Each row was made from one path, in order. Every step used is in the known rows, and no mark comes twice. Write each row's path.
In the rows, zero is written as 128.
Known rows:
vime kipev roto: [103 121 148 110 125 138 138 138 127 130 140 177 122 187 107 125 106 130
 116 146 137 126 110  98 127  97 132 114 121 141 145 154 114 116 118 121
 154 125 130 138 128 118 141]
kipev vime tepo figaru gamef luker: [149 117 133 114 166 106 129 138 118 130 154 122 139 134 172 133 132 131
 121 116 143 123 150 125 133 133 103 127 125 135 154 105 130 118 140  97
 134 131 123 165 136 147 133]
vime tepo figaru gamef mezu kesemi: [163 117 120 129 165 107 126 126 129 129 140 142 160 135 186 102 124 125
 129 130 156 129 136 133 129 156 120 108 136 132 160 117 133 116 117 149
 166 160 141 130 122 113 222]
timeg gamef mezu tepo: [143 120 101 135 132 116 122 105 132 132 131 107 105 121  95 150 127 119
 133 137 165 116 120 138 129 135 155 157 110 103 111 130 110 117 102 147
  91 178 138 104 127 122 162]
roto kipev vime tepo: [120 127  99 104 164 119 136 143 129 130 134  87 120 134 138 157 139 134
 123 124 114 151 110 133 138 114 104 129 132 149 116 141 124 116 134 130
 174 102 124 128 146 167  67]
kesemi mezu pari timeg gamef: [130 131 112 143 111 146 122 111 132 137 147 146  90 112  69 136 160 143
 136 123 156 115 124 127 125 120 127 133 121 115 107 160 118 151 128 121
  61  80 141 109 140 129 118]
pari timeg gamef figaru: [111 128 126 134 124 119 124 126 131 143 134  96  75 120 109 136 147 123
 134 124 160 130 143 119 126 119 120 152 153 121 129 120 122 142 123 139
  77 145 122 119 135 117 118]
mezu gofir: [134 130 122  93 125 138 135 131 130 128 126  90 152 126 118 127 155 124
 136 136 143 135 131 140 119 133 140 138 130 125 138 143 106 128 147 156
 110  91 137 138 126 143 123]
pari mezu kipev: [122 134 150 128  87 140 126 128 136 130 131 138 136 124 109 101 107 111
 115 131 131 145 116 111 126 122 159 115 127 130 134 161 105 131 115 141
 138 110 127 131 150 150 124]
luker gamef: [117 130 126 105 109 141 128 124 133 121 116 166 118 114 135 108 136 121
 120 127 103 122 141 131 120 124 117 128 129 135 129 119  95 127 140 119
 149 149 129 133 112  95 130]
roto kipev vime tepo figaru gamef mezu: [142 118 103 137 183 114 126 154 131 125 136 120 143 120 157 144 116 130
 124 120 108 143 114 134 138 143 120 125 107 131 130 120 151 121 113 133
 145 123 121 125 135 178  73]
mezu gamef figaru tepo: [121 121 155 127 127 118 129 125 124 132 125 114 116 116 141 115 143 122
 135 134 131 118 137 156 126 109 118 150 136 162 134  98 130 129 141 127
 135 162 124 100 117  78  84]
roto kipev: [115 141 113 107 130 144 127 134 136 120 130  89 127 143 124 150 109 128
 116 132 121 152 112 133 129 117 132 118 145 138 117 142 122 124 118 168
 163  90 113 114 138 165  81]
kipev roto: [113 128 132 106 118 132 146 123 126 124 130 151 133 169 113 124 115 127
 136 137 107 105 110 117 123 105 140 123 139 132 133 138 126 126 120 115
 120 118 123 144 121 106 100]
getamo mezu gamef busi: [143 130 167 130 106 122 122 110 126 128 178 120 144 132  99  80 156 139
 124 143  96 144 129 114 119 110 112 121 125 118 100 133 127 128 138 144
 153 176 135 141 109  81 109]
mezu gamef figaru: [123 129 156 132 113 130 133 120 125 132 118 127 136 118 133 103 146 123
 145 138 119 125 134 137 128 102 111 141 134 144 135 114 126 138 155 134
 154 173 127 115 108  70 115]
gofir mezu: [121 126 120 108 104 137 122 121 125 119 122 112 132 131 120 137 118 132
 113 140 120 128 120 124 134 114 138 120 137 143 124 135 123 127 129 101
 114 122 128 138 123 166 121]
luker gamef busi: [120 135 133 121 107 138 132 135 129 113 145 141 123  89 119 107 150 122
 121 130 107 135 153 131 120 119  97 132 124 118 119 114 108 133 129 137
 116 170 121 129 106 101 107]
pari timeg gamef figaru tepo: [111 119 122 129 135 109 121 132 130 141 134  82  60 114 116 145 145 121
 125 121 168 123 145 134 125 124 125 160 156 134 127 104 126 134 110 137
  62 138 120 106 145 123  87]
luker gamef figaru: [105 129 139 115 103 134 135 126 129 127  89 155  94 102 144  95 146 113
 136 128 127 127 138 126 123 117 106 143 130 138 132 110 112 130 143 124
 154 179 119 131 106 101 102]
tepo figaru: [135 137 134 109 132 123 127 139 123 120 123 119 146 157 167 155 122 130
 130 126 125 134 147 117 118 136 141 108 160 136 132 121 132 127 141 134
 181  94 128 138 130 133 120]
busi gamef: [105 131 144 120 111 141 131 113 134 122 106 113 125 109 129 122 132 129
 113 139  96 120 123 120 126 106 127 120 157 129 125 132 125 130 153 117
 148 115 130 127 122 101 207]
gofir mezu pari timeg gamef figaru tepo: [108 120 129 152 117 129 124 124 126 134 123 102  48  94  92 148 141 132
 125 125 195 116 131 137 137 117 117 143 120 146 123 121 145 138 100 120
  12 118 119 107 132 112 121]
depin mezu gamef: [120 127 152 130 112 140 122 120 126 119 146 139 174 133 115  95 142 120
 129 136  94 138 125 151 125 127 137 131 121 153 107 131 117 124 134 115
 165 173 153 136 119  78  84]
luker gamef roto kipev vime tepo figaru: [119 134 105 123 161 119 140 138 126 120  96 161 136 113 158 136 136 118
 142 108 113 152 120 133 127 145 113 135 112 130 147 111 131 116 136  98
 204 140 122 137 123 155 115]
timeg pari mezu tepo figaru gamef busi: [129 127 133 171 133 128 116 166 135 115 149 169 122 133 145 150  98 121
 128 119 157 123 163 109 128 148 127 124 107  93  98 125 132 139 103 162
  92 107 118 131 141 139  80]
tepo figaru gamef roto kipev: [133 140 117 138 150 131 124 141 133 116 130 144 176 143 159 142  74 122
 129 119 123 141 124 134 123 156 149 112 134 117 159  99 154 133 116 166
 160 115 110 130 120 164 117]
kesemi mezu tepo figaru gamef: [153 129 111 118 142 125 110 125 127 131 115 173 143 155 131 130 113 138
 140 126 131 100 133 144 123 160 161 128 120 114 116 119 123 133 131 139
 142  87 130 124 137 135 119]
kesemi mezu tepo figaru gamef busi: [159 133 114 132 141 120 113 132 126 125 138 156 149 134 122 130 126 139
 140 130 130 112 143 143 124 155 146 132 115 102 110 114 132 138 124 154
 110 103 124 123 131 137 100]
pari mezu tepo: [116 128 116 118 104 132 127 129 137 132 129 133 105 151 122 129 109 124
 122 139 140 121 132 119 130 126 148 138 127 128 109 144 104 119 123 125
 150  91 132 136 147 138 130]
gofir mezu tepo figaru: [136 136 115 115 132 123 119 128 122 125  87 118 124 160 136 159 110 137
 131 130 145 117 139 130 132 147 151 122 131 133 121 121 132 118 119 120
 137  97 124 135 134 121 172]
timeg pari mezu: [110 122 131 140  98 145 125 147 135 118 141 153 109 139 139 150 113 117
 120 125 133 135 135  94 129 110 132 123 133 118  96 163 110 137 129 111
 127  99 134 136 146 192  53]
kesemi mezu: [135 127 113 101 105 138 123 114 126 127 129 139 135 136 116 128 139 134
 127 140 105 122 118 126 124 115 147 128 139 129 105 153 112 135 150  98
 142  97 141 127 136 200  69]
luker gamef roto kipev vime: [104 138 109 120 130 140 142 126 128 118 116 151 122 113 115 125 128 119
 131 118  88 143 106 138 126 129 117 143 102 120 135 122 124 121 135 108
 153 153 121 139 116 148  76]
gamef figaru: [114 131 136 115 108 122 139 122 124 133 105  97 114 129 153 126 134 120
 137 139 139 134 129 118 130 108 114 139 155 143 128 124 132 129 145 135
 152 147 121 130 121 138  87]
kipev vime tepo figaru gamef: [145 113 118 116 177  99 126 151 122 134 145 151 152 137 181 137 134 134
 130 118 111 121 141 131 132 142 109 119 138 143 144 104 132 124 149 106
 152 120 135 154 138 117 119]
gamef roto kipev: [110 146  99 118 123 139 141 118 131 121 117  88 154 142 124 153  96 121
 128 130 120 158  97 130 130 124 139 131 141 124 139 135 138 121 123 150
 172 120 115 117 127 202 112]
vime tepo: [130 122 103  96 137 114 135 127 129 135 125  96 140 133 159 136 136 125
 127 133 137 138 134 124 134 119 108 123 165 155 133 130 108 118 143 120
 184 126 138 123 133 151 174]
gofir mezu kesemi: [135 131 129 105 108 138 124 106 125 118 139 118 121 149 121 111 130 136
 115 148 145 127 112 128 130 121 131 111 135 142 135 147 117 116 122 131
 114 141 138 146 130 110 181]
kesemi mezu tepo: [140 132  99 100 118 131 121 109 126 137 106 132 122 156 103 140 135 139
 138 136 126 108 117 140 128 132 149 141 127 125  99 150 106 125 141 125
 146  92 138 117 145 157 113]
luker gamef roto kipev vime tepo: [110 130  98 116 147 128 144 130 129 125 104 147 125 108 133 126 140 118
 133 115 105 148 109 140 132 131 104 144 108 131 143 120 118 116 137 101
 178 157 124 131 122 160 113]
gofir mezu pari timeg gamef: [117 128 120 146 109 145 122 120 130 129 145 126  80 108  71 148 137 140
 122 125 168 121 132 124 137 119 118 127 117 130 123 143 128 143 106 119
  27 109 127 121 128 101 169]

Which path is each row?
[117 120 147 155 103 149 120 146 136 117 148 174 127 125 124 128 121 119
 124 125 126 128 140 109 126 107 125 127 115 121 102 155 107 144 136 107
 126 120 139 124 137 134  78]
timeg pari mezu gamef
[125 123  93 126 162 120 136 135 131 131 149 135 158 123 142 129 100 122
 126 122 108 141 101 147 140 136 117 137 123 126 155 109 140 124 126 136
 136 145 120 133 128 174 113]
figaru gamef roto kipev vime tepo
[138 142 117 108 146 114 126 130 124 132 102 115 132 176 153 161 118 136
 140 125 148 119 148 133 124 154 143 124 149 129 122 116 123 115 129 158
 175  90 126 126 138  85 175]
mezu tepo figaru
[ 98 131 158 132 107 132 139 111 130 129  77 103 105  96 144 106 143 121
 131 140 119 126 120 114 129  99 114 140 159 131 128 123 141 134 157 120
 154 143 118 128 117 103 172]
busi gamef figaru
[140 129 130 164 136 132 125 147 129 131 133 146 135 122 141 130 110 137
 126 112 124 112 147 124 127 151 122 108 122 111 142 115 157 143 108 147
  74 112 123 120 115 101 168]
tepo figaru gamef mezu pari timeg
[149 125 114  95 117 144 127 120 129 128 121 119 152 122 100 121 164 131
 144 139 134 128 117 141 117 129 154 141 116 117 119 162 106 138 155 121
 107  70 145 131 134 205  62]
kesemi mezu gofir
[144 134 117 120 154 117 116 136 129 131 120 147 146 167 153 142  97 132
 133 123 141 104 151 143 124 165 140 120 135 123 137  97 124 124 121 177
 142 106 124 128 130  66 182]
mezu tepo figaru gamef
[137 130  99 127 171 115 129 142 134 125 123 133 177 133 181 137  95 120
 133 117 144 150 126 136 132 153 129 119 143 135 164 101 144 125 119 153
 192 112 116 125 127 178 158]
vime tepo figaru gamef roto kipev
[149 122 128 141 140 124 119 140 130 120 134 153 165 129 166 127  97 124
 123 126 108 119 138 128 123 150 148 111 131 115 143 105 147 132 117 140
 121 143 126 128 112 147 129]
tepo figaru gamef mezu
[ 95 122 157 127 122 122 135 117 128 128  80  86  85  92 151 120 137 118
 119 138 129 118 124 134 128 105 120 145 159 146 127 106 145 124 145 114
 135 130 118 113 124 113 150]
busi gamef figaru tepo
[115 119 148 140 118 111 126 107 129 153 144 101  37 128  99 109 161 136
 128 124 193 131 123 113 121 122 109 140 130 131 104 131 142 126 110 153
  77 127 130 122 133  81 108]
getamo mezu pari timeg gamef figaru tepo
[141 127 116 126 140 125 111 132 126 123 108 151 136 153 137 139  93 136
 125 130 144 105 140 142 133 157 153 118 121 129 135 102 134 127 110 142
 107 113 120 136 125 103 169]
gofir mezu tepo figaru gamef
[139 120 119 105 169  97 135 148 117 134 128 119 138 147 180 157 155 136
 137 121 114 133 140 120 130 134 108 121 150 150 134 122 131 116 156  86
 188 109 140 152 143 138 112]
kipev vime tepo figaru
[112 135 122 137 102 149 131 128 125 130 123 114  96 123  93 144 135 146
 118 125 138 120 131 121 138 115 107 115 130 140 123 149 137 138 119 110
  53  87 124 128 126 112 172]
gofir mezu pari timeg
[109 136 123 139 162 119 145 127 127 122  85 107 144 105 155 148 132 126
 135 122 101 148 101 121 132 128 120 128 140 123 142 122 162 120 150  91
 200 107 121 133 133 160 190]
busi gamef roto kipev vime tepo figaru
[127 125 155 151  97 142 125 139 136 114 182 151 146  97 102  96 133 122
 120 143 106 136 144 120 126  97 125 131 113 124 115 133 118 142 131 114
 120 140 131 131 120 123  80]
pari mezu gamef busi
[139 125 160 113 110 126 119 101 129 137 152 145 136 155 113  79 144 137
 122 139  96 134 117 117 117 114 130 118 131 133 110 137 118 123 148 128
 178 159 144 141 115  77 138]
getamo mezu gamef
[127 120 108 141 124 126 121 123 132 136 151  95  97 113  91 143 139 126
 119 124 128 126 135 121 125 127 138 144 133 104 121 135 119 135 104 116
  55 158 136 111 132 149 138]
pari timeg gamef mezu
[131 124 140 125 110 143 118 121 127 120 135 146 152 121 102 117 127 136
 122 140 106 120 126 140 134 108 135 124 119 148 131 126 119 136 139  96
 110 146 133 124 114 107 140]
gofir mezu gamef
[111 122 132 109 123 111 135 130 122 132 109  77  94 125 162 138 132 118
 128 135 147 129 132 139 127 113 123 148 160 159 129 106 137 119 132 132
 130 136 119 115 130 151  59]
gamef figaru tepo
[138 133 124 132 139 123 126 132 125 122 133 159 180 142 170 132  87 123
 132 121 121 126 137 130 121 156 145 113 146 115 162  91 148 133 132 140
 147 132 120 142 113 143 149]
tepo figaru gamef roto
[118 132 126 129  97 148 133 116 125 122 125 130 113 120 103 143 123 137
 122 137 149 122 119 125 138 110 117 112 122 146 120 147 132 133 125 118
  86 104 127 131 120 119 152]
gofir mezu pari
[157 120 132 135 146 129 122 144 131 121 132 136 175 115 151 118 118 121
 134 126 133 123 138 138 118 161 157 126 112 106 153 112 141 136 122 155
  94 120 130 132 110 150 124]
tepo figaru gamef mezu gofir
[ 97 130 141 164 109 135 131 120 127 134 135 117  93 111  94 111 155 120
 141 123 182 141 129 130 131 128 110 147 118 137 104 140 140 133 105 142
  84 151 140 129 130  77  87]
depin mezu pari timeg gamef figaru
[110 119 155 165  99 141 126 142 134 123 127 172 108 116 137 121 127 113
 139 127 143 132 138 107 130 101 117 141 113 123 104 147 121 146 139 110
 131 143 129 124 130 137  54]
timeg pari mezu gamef figaru
[150 133 151 119  98 152 121  99 123 123 144 128 147 123  90 104 149 136
 125 134 124 116 130 138 124 100 135 142 102 122 125 143 105 135 147  84
 126 139 132 126 125 165  99]
kesemi mezu gamef luker
[121 144 126 135 124 145 134 117 132 121 135 124 171 129 107 130 112 125
 136 130  99 145 105 148 128 118 133 135 119 129 145 124 132 131 135 140
 169 150 123 107 113 122 134]
mezu gamef roto kipev
[117 135 113 109 145 133 131 140 129 123 141  92 121 146 117 159 126 136
 119 127  93 145 107 131 132 114 122 123 127 136 111 144 128 121 131 139
 142  91 120 135 144 158  27]
roto kipev vime
[135 124 156 152 149 112 139 120 123 136  79 110 143  83 135 113 151 124
 130 122 101 133 111 118 133 136 131 115 120 118 141 140 151 120 136  98
 152 153 132 122 134 116 243]
busi gamef mezu kipev vime tepo figaru
[134 135 118 124  99 149 133 110 127 131 128 149 118 123  99 133 146 141
 137 134 137 118 113 128 127 112 126 120 124 131 106 164 124 139 148 118
 121  75 141 121 130 148  95]
kesemi mezu pari
[135 124 128 149 134 118 122 127 126 146 151  98 101 105  65 132 150 126
 124 114 120 131 122 127 128 135 141 139 110 101 131 146 122 132 102 124
  36 172 132 117 150 118 139]
pari timeg gamef mezu kipev vime
[149 112 117 150 168 107 138 143 121 136 139 156 140 113 162 136 141 136
 138 118 126 116 133 130 138 142  98 121 110 134 136 119 153 124 134 107
 121 130 139 138 123 111 146]
kipev vime tepo figaru gamef mezu pari
[128 116 170 119 116 107 122 108 125 141 133 117 100 139 130  79 150 130
 128 139 126 132 116 128 120 112 125 139 132 148 112 116 135 118 140 127
 166 171 135 123 117  89  81]
getamo mezu gamef figaru tepo
[118 134 142 124 102 131 131 109 128 149 145 112  86 157 102 103 151 151
 120 126 131 135 123  97 122 122 102 107 142 125 104 161 133 126 129 145
 122  94 140 143 131  82 166]
getamo mezu pari timeg
[154 125 135 136 151 102 138 132 117 141 106  98 153 119 140 132 147 124
 139 119 116 144 115 122 133 148 133 113 115 126 143 145 141 114 121 116
 148 161 134 123 139 151 154]
gamef mezu kipev vime tepo figaru
[114 131 123 149 101 149 139 125 131 130 109 150  91  89  99 108 154 130
 125 116 111 118 137 125 127 128  96 131 101 117 125 142 120 133 115 114
  74 150 129 109 105  83 176]
luker gamef mezu pari timeg
[138 128 106 146 147 111 118 132 130 139 123  98  97 136 106 161 135 132
 135 116 152 118 150 123 124 156 149 144 127  98 121 122 129 127  97 135
  79 132 133 106 139 110 182]
pari timeg gamef mezu tepo figaru
[136 132 107 133 136 121 120 123 122 126  99 149 155 152 135 143  84 131
 133 127 142 112 126 143 135 165 157 128 117 120 149  97 148 123 112 124
 117 132 117 139 118 133 187]
gofir mezu tepo figaru gamef roto
[105 132 142 164 105 148 143 113 133 132  99 100 100  82  94 119 145 138
 119 129 103 113 120 113 134 109 108 123 129 111 118 151 149 135 129 105
  81 118 131 105 117  90 252]
busi gamef mezu pari timeg
[156 125 147 149 147 114 122 142 121 130 133 155 165 120 139 118 108 125
 128 115  99 123 124 133 126 159 150 107 106 109 151 117 151 131 116 144
  98 159 125 137 127 114 118]
tepo figaru gamef mezu kipev vime
[108 126 132 171 124 148 131 147 132 116 150 172 128 126 112 148 116 121
 134 117 103 146 109 115 132 112 127 138  90 109 105 157 135 138 133  96
 125 124 130 133 141 177  20]
timeg pari mezu gamef roto kipev vime
[144 133 113 130 138 114 131 129 123 131  91 102 135 151 142 156 119 129
 137 128 133 120 133 127 128 151 151 129 123 115 119 126 137 111 116 134
 155 130 132 113 125 135 173]
gamef mezu tepo figaru
[137 129 133 109 144 107 138 128 119 148 126 106 144 130 123 125 148 126
 132 120 121 143 117 133 134 133 114 114 131 148 144 147 112 116 136 137
 145 146 133 132 153 107 166]
mezu kipev vime tepo
[146 134 152 123 130 133 118 133 126 117 149 128 151 143 162 124  96 127
 111 120 152 120 158 123 122 140 131 113 130 118 158  98 133 127 119 144
 122 126 110 150 121 146 143]
tepo figaru gamef luker
[148 124 138 145 116 133 121 123 132 134 139 138 166 106 108  92  97 116
 115 127 111 122 112 142 131 143 147 114 107 109 150 129 126 133 101 175
  79 186 122 109 118 128 171]
figaru gamef mezu kipev
[136 123 108 122 188 114 123 158 132 125 141 129 140 135 164 146 118 133
 124 117 116 141 124 138 135 142 115 113 128 139 135 115 139 123 125 147
 159  94 117 137 142 146  68]
roto kipev vime tepo figaru gamef
[147 139 136 121 144 122 120 125 124 127 124 116 132 162 148 139  95 131
 123 118 173 105 157 138 126 155 134 129 118 114 146  99 124 116 109 165
 127 121 109 138 131  95 189]
mezu tepo figaru gamef luker
[124 129 140 116  96 143 128 119 136 122 163 145 110 149 137  92 125 122
 116 147 148 134 118 110 123 115 140 115 138 134 131 162 106 117 125 135
 155 115 145 154 144 128 138]
pari mezu kesemi
[136 130 147 142 107 139 121 127 125 112 159 121 157  99  90 116 137 134
 122 143 105 130 138 139 134 106 117 128 113 134 118 120 130 140 128 111
  84 167 123 122 105 109 117]
gofir mezu gamef busi
